Each row comes from the steps of one path. Every step used is in the known rows, and no mark comes twice. Write the path behind each row, first mark first.
Known rows
fadofe, reru, kapu, telose: [ 1.88 -2.16  0.46 -3.14 -3.62 -3.42  4.90 -1.88  2.61  0.11 -1.67 -4.60
  1.88  1.83  4.03 -0.25  0.72  3.60  3.90 -1.42  0.02  2.24  2.08 -1.77]
vifa, reru: [-0.73 -2.62  0.98 -0.41  0.42 -0.48  1.62  0.47 -2.63  0.06  1.20  1.81
 -2.98 -2.83 -0.80 -1.50 -0.49 -1.49 -1.06  0.06 -1.69  0.49 -2.93 -0.62]
mesasag, telose, tukif: [ 0.48 -3.05  2.05  0.96 -2.38 -2.89  1.48 -0.16 -1.48 -2.34 -1.61 -1.91
  5.18 -0.35  2.41 -2.57  2.49  3.02  0.10 -0.20  1.20 -1.33 -4.47  0.06]
biguku, fovi: [ 1.10 -0.55 -1.04  3.41 -0.88  3.30  0.45 -0.89  1.19 -1.52 -1.67  0.32
  2.90  0.94 -0.01 -1.97  1.12 -2.12  0.71  3.31 -1.82  1.60  2.01 -1.58]
biguku, kapu, telose: [ 2.36 -4.75  4.13 -4.35 -3.58 -1.28  3.56 -0.93 -0.49 -1.49 -1.37  1.08
  3.00  0.82  3.12 -3.11  0.87  1.34  1.59 -2.50  1.07  0.25  0.28 -1.58]
biguku, vifa, reru, kapu, telose, tukif: [ 2.57 -6.67  4.70 -2.20 -5.09 -2.99  4.18 -2.88 -2.58  0.01 -1.93 -1.13
  5.35 -0.21  5.19 -2.68  1.74  3.12  2.60 -1.54  0.69  1.46 -5.14 -1.72]
biguku, vifa, reru, kapu: [ 1.24 -4.51  2.67 -2.07 -3.09  0.65  2.57 -2.52 -0.98  1.50  0.20 -0.60
 -0.50 -2.49  0.14  0.81  1.05  0.20  1.06 -0.91 -0.43  1.93 -2.41  0.16]
kapu, telose, vifa, reru, tukif, biguku, fovi: [ 1.99 -2.98  1.96 -0.63 -3.82  3.39  3.56 -1.52 -3.97 -1.06 -2.68  0.22
  7.72  3.90  2.32 -4.73  1.67 -0.07  2.21  2.13 -0.54  1.84 -0.60 -2.26]
biguku, kapu, telose, vifa, reru, mesasag: [ 3.50 -6.53  3.47 -6.12 -0.57 -2.49  5.88 -5.01 -4.96 -0.86 -0.55  1.97
  0.87 -2.94  0.38 -1.71  2.53 -1.39  2.74 -0.66 -0.11  3.62 -3.11 -1.59]
telose, vifa: [ 1.49 -2.21  1.23 -2.56 -2.97  0.60  1.60 -0.06 -2.87  0.50  0.06 -0.85
  3.49 -2.44  1.10 -0.77 -0.95  0.47 -0.22 -0.06  1.88  0.42 -3.52 -0.49]
telose, tukif, reru, vifa: [ 2.91  0.10  1.67 -1.28  2.62 -0.32  3.79 -1.47 -4.47 -1.75 -1.28  0.40
  2.06  1.96 -0.29 -0.64 -0.49  2.16  3.01 -1.49 -0.02  1.19 -2.86  0.35]
tukif, biguku, kapu, telose, vifa: [ 3.32 -6.04  4.75 -7.03 -6.11  0.21  4.60 -1.42 -4.49 -0.26 -0.96  0.33
  6.86 -0.84  3.74 -3.13 -0.06  1.67  1.45 -1.94  3.50  0.19 -3.79 -0.97]
kapu, telose, vifa, reru: [ 1.06 -5.02  2.46 -3.52 -2.77 -1.13  4.55  0.33 -4.74  0.02  0.60  0.47
  0.75 -3.90  1.56 -2.76 -0.97  0.02  0.12 -0.96 -0.43  1.56 -4.82 -2.21]
kapu, telose, tukif, reru: [-0.09 -0.77  4.26 -3.15 -3.01 -2.86  2.92 -1.20 -4.57 -1.74 -0.23  1.40
  3.18 -1.94  3.16 -1.66 -1.18  1.03  2.64 -2.25  0.31  0.47 -4.18 -1.46]
vifa, reru, mesasag, telose, tukif, biguku: [ 1.55 -4.95  3.83 -4.46 -2.68 -1.32  3.90 -3.74 -6.03 -1.05 -1.21  0.67
  6.20  1.83  2.43 -2.65  3.49  2.02  2.43 -0.32  2.39 -0.86 -5.44  1.52]
kapu, telose, vifa: [ 2.61 -3.42  2.24 -4.52 -4.55 -0.95  4.10 -0.18 -3.06 -0.08 -0.85 -1.78
  5.34 -1.51  3.34 -1.78 -0.68  2.11  1.63 -1.45  1.84  1.47 -2.64 -2.36]
biguku, vifa, reru: [ 0.66 -5.45  3.75 -0.65 -1.81  1.80  0.82 -1.02 -3.10 -0.27  0.72  4.04
 -1.36 -4.03 -0.56 -3.19 -0.17 -2.15 -1.88 -1.26 -0.58  0.32 -2.91 -1.13]
tukif, telose, vifa, reru: [ 1.27 -4.90  3.64 -3.31 -2.69 -0.38  2.80 -1.12 -5.06  0.61  1.14  2.05
  0.31 -3.38  1.05 -1.65 -1.40 -0.62 -0.58 -0.97  0.46  0.98 -6.21 -0.69]
tukif, biguku: [ 0.63 -1.43  1.91 -4.05 -1.92  1.54  1.35 -2.10 -3.61  0.75 -0.20  1.28
  3.53  3.00  1.19 -0.70  0.91  0.74  1.59 -0.31  2.31 -1.21 -1.54  1.93]
fadofe, reru, mesasag, biguku, vifa: [ 1.46 -4.71  4.11 -0.12 -2.59  1.58  2.65 -4.60  1.18 -1.54 -1.87  2.83
  2.03 -2.19  0.18 -3.76  2.01 -1.28 -0.68 -1.02  0.77  0.77  0.82 -0.87]
kapu, telose, tukif, biguku, fovi: [ 2.33 -3.56  1.72  0.03 -3.74  2.67  2.83 -3.09 -2.30 -1.39 -2.79  0.68
  8.06  3.58  3.29 -3.78  2.32 -0.09  2.94  2.66  0.12  1.06 -1.00 -1.16]
telose, tukif, biguku, fovi: [ 1.80 -2.95  1.20  0.98 -2.92  3.39  1.60 -3.01 -2.23 -1.15 -2.39  1.14
  7.18  3.14  2.21 -3.30  2.19 -0.90  1.91  3.29  0.07  0.50 -1.38 -0.24]
kapu, telose, vifa, reru, mimu: [-1.69 -3.97  0.42 -1.45  0.64 -3.66  3.85 -4.80 -4.19 -1.96  0.77  0.77
 -0.56 -1.26  1.39 -0.62 -4.59  0.15  1.43  0.12 -1.91  1.50 -0.35 -3.04]
biguku, kapu, telose, vifa, reru, tukif: [ 0.35 -3.16  4.06 -1.68 -2.55 -0.99  2.84  1.47 -4.89 -0.18 -1.36 -0.27
  3.25  1.60  1.64 -4.99  0.14  1.78 -0.67 -1.54 -0.48  1.14 -3.40 -2.29]
mesasag, telose, vifa, reru, mimu: [-2.32 -3.50 -0.04 -0.41  1.03 -3.30  3.07 -4.23 -3.94 -2.78  0.96  0.41
 -0.58 -2.00  0.09 -0.45 -3.97  0.13  0.35  0.48 -1.66  0.63 -0.55 -2.20]

Write each row's path
[ 2.53 -4.92  3.27 -4.24 -4.41 -1.71  5.43 -1.98 -0.91  0.29 -1.14 -1.84
  2.21 -0.42  3.37 -0.85  1.17  2.60  3.44 -2.57 -0.34  2.81 -0.50 -2.57]  biguku, vifa, reru, kapu, telose
[ 2.81 -5.38  4.39 -5.90 -6.17 -0.59  4.36 -1.09 -3.62 -0.49 -1.76 -0.85
  6.98  0.92  4.16 -4.54 -0.22  2.44  0.97 -1.76  3.20  0.11 -2.89 -1.28]  fadofe, reru, tukif, biguku, kapu, telose, vifa
[ 3.00 -3.78  2.26 -5.33 -5.45 -1.23  5.14 -1.09 -2.46  0.81 -0.96 -3.52
  5.53 -1.35  3.65 -0.21 -0.07  2.98  2.83 -1.42  1.87  2.28 -2.82 -1.84]  reru, kapu, telose, vifa
[ 1.79 -5.23  3.30 -2.02 -3.92 -4.14  4.60 -2.14 -2.35  0.17 -1.66 -2.22
  4.58  0.32  5.04 -1.92  1.56  3.47  2.98 -0.90  0.14  1.57 -5.16 -1.43]  vifa, reru, kapu, telose, tukif
[ 3.84 -2.01  3.48 -2.98  1.24 -0.59  5.04 -1.93 -4.69 -2.36 -1.76  1.06
  3.18  2.19  0.69 -2.04 -0.05  2.43  3.42 -2.40  0.54  1.09 -2.92 -0.09]  biguku, kapu, telose, tukif, reru, vifa
[ 1.72 -4.15  2.62 -3.99 -3.73 -0.88  4.04 -2.56 -2.37  2.15  0.58 -2.01
  0.64 -2.01  1.29  1.91  0.18  1.34  1.99 -0.71  0.36  2.52 -4.69  0.47]  tukif, telose, vifa, reru, kapu
[ 1.56 -1.24  2.53 -5.12 -3.87 -2.74  5.46 -1.59 -0.89 -0.21 -0.88 -2.79
  2.56  0.27  3.44  0.89  0.32  3.04  4.94 -2.71 -0.10  2.70  0.28 -2.12]  tukif, reru, kapu, telose
[ 3.22 -4.99  2.92 -5.16  0.08 -2.40  4.73 -5.66 -5.07 -0.15 -0.10  1.90
  0.35 -2.37  0.09 -0.08  2.01 -1.40  2.82 -0.44 -0.01  3.85 -3.65 -1.05]  tukif, telose, vifa, reru, mesasag
[ 3.59 -7.26  6.81 -4.31 -6.69  2.35  1.94 -4.95 -3.71  0.25 -1.96  2.40
  7.62  1.09  3.91 -3.11  2.02  1.65  1.94 -2.56  3.59 -0.28 -3.14  0.00]  reru, kapu, telose, tukif, biguku, vifa
[ 1.55 -7.28  6.72 -4.42 -2.89  0.00  5.03 -4.16 -2.21 -1.40 -0.71  4.52
  1.85 -2.32  0.34 -3.71  1.93 -1.76 -0.73 -0.96  1.29  0.21 -4.08  1.08]  tukif, telose, vifa, reru, mesasag, biguku, kapu
[ 0.25 -4.16  1.78 -2.21 -1.64 -0.05  2.79  0.50 -4.66  0.45  1.31  1.16
 -0.53 -4.54 -0.07 -2.07 -1.17 -1.14 -1.25 -0.01 -0.42  0.82 -5.35 -0.92]  telose, vifa, reru
[-0.54 -1.14  2.25  0.12 -1.15 -0.70  1.66  1.96 -4.70  0.40 -0.89 -0.95
  2.15  1.28  0.55 -3.62 -0.25  1.52 -1.11 -0.63 -0.92  1.21 -3.32 -1.98]  telose, vifa, reru, tukif
[ 1.37 -6.08  6.51 -5.31 -4.04  2.11  1.88 -1.56 -5.56 -0.18 -0.66  3.76
  4.55  1.87  1.16 -4.80  1.10 -0.19 -0.91 -1.27  2.91 -1.89 -4.36  1.83]  telose, vifa, reru, tukif, biguku, kapu
[-2.12 -5.53  2.02 -1.65 -0.21 -3.17  5.04 -5.10 -3.77 -2.52  0.43  1.90
 -0.05 -1.83  1.23 -2.10 -4.18 -0.25  0.53  0.00 -1.81  0.92 -0.93 -2.47]  mesasag, biguku, kapu, telose, vifa, reru, mimu
[ 2.54 -3.17  3.04 -6.13 -5.69 -1.36  5.42 -1.14 -3.53  0.34 -0.61 -2.77
  5.34 -2.22  3.49 -0.09 -0.77  2.56  3.16 -2.01  1.84  2.32 -3.28 -1.99]  tukif, reru, kapu, telose, vifa
[ 0.10 -0.69  2.59 -2.95 -3.16 -1.90  2.87 -2.50 -1.92  0.79 -0.03 -2.08
  1.82 -1.45  1.60  2.32  0.17  1.67  3.26 -0.90  0.27  1.57 -3.70  0.89]  telose, tukif, reru, kapu
[ 1.50 -5.04  3.33 -3.48 -3.70  1.22  3.05 -3.25 -2.23  1.86  0.16 -0.25
  0.71 -1.38  0.60  0.60  1.37  0.54  1.65 -1.01  0.39  1.55 -2.88  0.85]  tukif, biguku, vifa, reru, kapu
[ 2.48 -3.20  1.55 -3.85 -2.72 -1.26  3.95 -1.28 -3.23 -1.94 -0.96 -2.36
  5.17 -2.95  0.45 -0.92  2.22  1.56  1.05 -0.49  2.23  1.13 -2.78 -0.87]  reru, mesasag, telose, vifa
[-0.36 -5.42  4.15  0.13 -2.06  1.75  2.66 -0.87 -2.32 -0.62  0.36  3.97
 -1.06 -4.50 -0.64 -4.07  0.17 -2.07 -2.36 -1.05 -1.12  0.23 -3.17 -1.10]  mesasag, biguku, vifa, reru
[ 0.95 -2.96  0.50  2.05 -1.15  2.31  5.47 -2.96 -0.32 -2.14 -2.18  0.72
  3.53 -1.50 -0.37 -3.43  2.57 -2.78  1.03  3.79 -2.72  3.35 -0.15 -2.17]  telose, vifa, reru, mesasag, biguku, fovi
[ 1.36 -2.43  1.57  0.36 -3.40  3.74  2.83 -0.87 -3.75 -1.87 -2.47 -0.21
  7.57  3.20  1.07 -4.57  2.31 -0.10  1.18  2.53 -0.31  0.95 -0.77 -1.32]  mesasag, telose, vifa, reru, tukif, biguku, fovi
[ 1.62 -3.50  1.76  1.22 -1.84  2.07  5.52 -4.05 -0.59 -2.02 -2.27  1.34
  4.14 -0.75  0.35 -3.14  2.39 -2.48  1.57  3.10 -2.12  3.46 -0.71 -2.05]  tukif, telose, vifa, reru, mesasag, biguku, fovi
[ 2.43 -4.87  5.43 -5.72 -4.45 -0.75  4.18 -1.44 -2.72 -1.11 -2.08  1.08
  5.58  3.82  3.95 -4.21  1.52  2.47  2.37 -2.75  1.96 -0.08 -0.32 -1.13]  reru, tukif, biguku, kapu, telose
[-0.95  0.02  3.59 -1.84 -1.91 -1.83  1.19 -1.08 -4.50 -1.32  0.34  2.02
  1.88 -2.55  1.60 -1.01 -1.37 -0.13  1.32 -1.26  0.31 -0.30 -4.78 -0.13]  telose, tukif, reru
[ 2.80 -5.34  3.02 -3.29  0.76 -0.84  3.27 -5.55 -3.64 -0.75 -0.44  3.31
 -0.84 -2.84 -0.98 -1.11  2.89 -2.49  1.89 -0.64 -0.71  3.35 -1.38 -1.37]  biguku, vifa, reru, mesasag
[ 2.08 -2.51  2.37 -4.63 -2.99 -1.39  4.21 -1.40 -4.30 -2.38 -0.57 -1.69
  5.01 -3.83  0.26 -0.81  1.45  1.15  1.49 -1.09  2.12  1.14 -3.27 -0.97]  tukif, reru, mesasag, telose, vifa
[ 1.47 -6.12  5.19 -1.67 -4.34 -2.98  4.25 -1.86 -1.68 -1.42 -2.24  0.52
  5.86  0.46  4.92 -4.74  1.72  2.51  1.02 -1.14  1.03 -0.34 -4.77 -0.94]  mesasag, biguku, kapu, telose, tukif
